Each row was made from one small tree. The marks that hang from a mark follow it in brackets, in the order of their numbers. Every link used is in the known rows. Write each row's tree.
In the rows, zero is written as 128.
Known rows:
Q100[Q390 Q815[Q482[Q262] Q980]]: [112 121 117  63 141 174 122 157 222 103 160 126 165 189  53  99 169 123
 155]
Q980[Q262[Q482[Q390[Q100]]] Q815]: [ 95 126 164 119  71 141 152 136 118 123 128 152 157 207 173 164 131 151
 111]
Q815[Q482[Q390[Q100]] Q980[Q262]]: [106  90 119 103 102 171 134 167 128 112 146 184 170 223 103 152 124  83
 115]
Q100[Q390 Q815[Q482 Q980[Q262]]]: [111  87 114  62 146 170 113 155 194 130 161 130 164 209  82 118 160 114
 155]
Q390[Q100 Q482[Q262 Q815]]: [103 122 143 133 129 161 146 103 125 100 126 113 136 200  90 167 188 127
 112]
Q482[Q390]: [ 99 136 152 125 116 148 146 140 119 126 130 169 131 169 147 164  93 127
 141]
Q482[Q390[Q100] Q815]: [ 87 153 152 132 106 138 156 128 113 116 125 148 148 173 156 186 124 124
 127]
Q980[Q262[Q482[Q390]] Q815]: [111 122 172 124  81 141 141 140 117 144 138 140 145 200 166 157 128 153
 129]
Q815[Q980[Q262]]: [130  78 151 102 137 160 132 124 127 129 157 141 142 185 105 135 137  94
 116]
Q390[Q100[Q815[Q482 Q980]]]: [132 127 116  64 143 157 126 154 183 107 181 143 151 174  91 125 157 104
 110]
Q980[Q262]: [115  85 159 121 131 157 127 129 103 129 136 132 117 192 124 158 134 120
 129]
Q815[Q482[Q262 Q390[Q100]] Q980]: [107 124 119 105 100 179 145 173 159  84 146 180 173 209  79 136 136  87
 114]
Q390[Q100[Q815[Q980[Q262]]] Q482]: [123  74 131  54 136 164 138  95 155 119 158 129 152 203  96 150 169 111
 105]
Q390[Q482[Q262]]: [115 105 138 126 140 172 141 117 131 112 132 133 116 188  81 147 164 123
 130]
Q980[Q815]: [132 142 159 135 146 133 125 127 129 127 159 119 124 163 127 137 132 160
 124]
Q482[Q262 Q390 Q815]: [101 135 168 131 103 156 148 133 129 113 122 127 144 191 117 165 139 130
 141]
Q262[Q482[Q390]]: [ 98 151 156 126  87 146 163 152 125 137 132 166 135 157 177 164 114 117
 136]
Q815[Q482[Q262 Q390]]: [105 127 133 124 108 177 133 180 140 104 134 162 135 207  91 148 127 120
 139]
Q100[Q390 Q815[Q980[Q262]]]: [109  88 142  53 142 157 127 111 180 127 149 123 161 190 108 124 144 125
 157]
Q815[Q482[Q262] Q980]: [138 108 124 112 138 176 127 172 166 103 168 143 139 188  56 114 162  88
 122]
Q482[Q262 Q390 Q815[Q980]]: [116 130 159 113 108 164 153 133 150 113 147 131 160 182 101 148 144 102
 130]
Q482[Q262 Q390]: [ 97 127 158 118  97 163 146 142 133 106 124 154 134 189 114 154 113 129
 138]
Q390[Q100[Q815] Q482[Q262]]: [104 115 139  73 130 168 140 105 161  92 138 125 130 194  89 150 175 140
 115]

Write each row's tree:
[111 128 137  76 107 175 129 175 170 105 149 139 136 205  92 142 138 135
 139] -> Q100[Q815[Q482[Q262 Q390]]]
[119 103 158  50  79 159 156 140 160 139 158 146 161 189 153 146 137 106
 124] -> Q100[Q815[Q980[Q262[Q482[Q390]]]]]
[106 100 149 108 100 154 151 120 116 122 136 150 174 210 136 172 137  94
 115] -> Q482[Q390[Q100] Q815[Q980[Q262]]]
[109 127 130  79 143 150 137  99 147 112 148 136 124 174 118 162 153 137
 116] -> Q390[Q100[Q815] Q482]
[106 138 139  52 108 153 155 124 172 106 159 163 164 159 134 149 111 113
 118] -> Q482[Q390[Q100[Q815[Q980]]]]
[112 127 131  76 128 171 122 165 171  87 153 127 131 200  79 135 169 137
 115] -> Q390[Q100[Q815[Q482[Q262]]]]
[103 159 161 137  88 137 161 145 123 144 137 141 142 164 178 174 138 120
 142] -> Q262[Q482[Q390 Q815]]
[116 115 146 136 143 164 141 108 124 120 135 104 122 193  86 157 187 126
 128] -> Q390[Q482[Q262 Q815]]
[106 160 149 115  80 138 171 136 142 123 147 154 176 159 165 167 145  90
 115] -> Q262[Q482[Q390[Q100] Q815[Q980]]]
[104  70 122  59 153 166 131  88 178 133 145 125 161 203  88 133 165 123
 154] -> Q100[Q390[Q482] Q815[Q980[Q262]]]
[ 87 160 154  68  81 141 164 140 158 117 138 160 149 162 184 170 125 134
 124] -> Q262[Q482[Q390[Q100[Q815]]]]
[136 111 139 118 143 170 144 105 148 119 154 105 148 187  71 138 191 101
 122] -> Q390[Q482[Q262 Q815[Q980]]]
[102 112 135 120 128 167 146 113 127  94 123 144 127 195  89 156 164 125
 110] -> Q390[Q100 Q482[Q262]]
[103 113 135 127 105 159 120 162 117 113 139 158 153 238 115 158 128 148
 113] -> Q980[Q262 Q815[Q482[Q390[Q100]]]]
[ 86 144 158 127  92 157 155 130 125  94 117 138 155 194 125 171 140 128
 124] -> Q482[Q262 Q390[Q100] Q815]
[125 122 131  58 110 181 133 171 194 105 165 146 157 201  73 121 144 109
 132] -> Q100[Q815[Q482[Q262 Q390] Q980]]
[142  75 124 116 143 172 120 164 135 129 164 149 140 204  78 130 153  83
 122] -> Q815[Q482 Q980[Q262]]
[146 125 123  68 154 162 121 157 185 121 190 130 140 168  85 122 155 107
 123] -> Q100[Q815[Q482 Q980]]
[137  99 138 134 142 153 104 161 121 127 159 117 125 221  91 136 158 148
 125] -> Q980[Q262 Q815[Q482]]
[131  76 138 120 146 162 134 100 118 149 154 110 147 201  94 156 184  93
 121] -> Q390[Q482[Q815[Q980[Q262]]]]
[116 137 138 130 109 165 122 173 152 105 149 140 143 217  84 136 135 155
 133] -> Q980[Q815[Q482[Q262 Q390]]]
[121 114 132 112 137 167 149  98 147 103 145 118 156 192  76 150 196 100
 101] -> Q390[Q100 Q482[Q262 Q815[Q980]]]
[116 108 141 129 113 160 114 164 117 131 148 147 145 236 109 151 125 149
 132] -> Q980[Q262 Q815[Q482[Q390]]]
[ 89 129 128 125  95 175 139 178 140  88 126 175 149 213  91 156 131 119
 124] -> Q815[Q482[Q262 Q390[Q100]]]
[115  97 154 111 106 155 143 125 119 140 148 135 162 203 128 165 137  92
 131] -> Q482[Q390 Q815[Q980[Q262]]]
[126 103 155  49 101 153 151 126 162 123 160 130 156 178 142 138 167 102
 104] -> Q390[Q100[Q815[Q980[Q262[Q482]]]]]
[137 122 157 115 136 160 141 127 155 114 161 101 146 172  88 132 173 103
 120] -> Q482[Q262 Q815[Q980]]
[101  78 127 121 153 162 139  92 143 142 133 117 165 207  93 149 182 104
 152] -> Q100[Q390[Q482[Q815[Q980[Q262]]]]]
[100 106 148  95  69 154 167 139 129 124 137 180 174 194 159 158 129  85
 110] -> Q815[Q980[Q262[Q482[Q390[Q100]]]]]
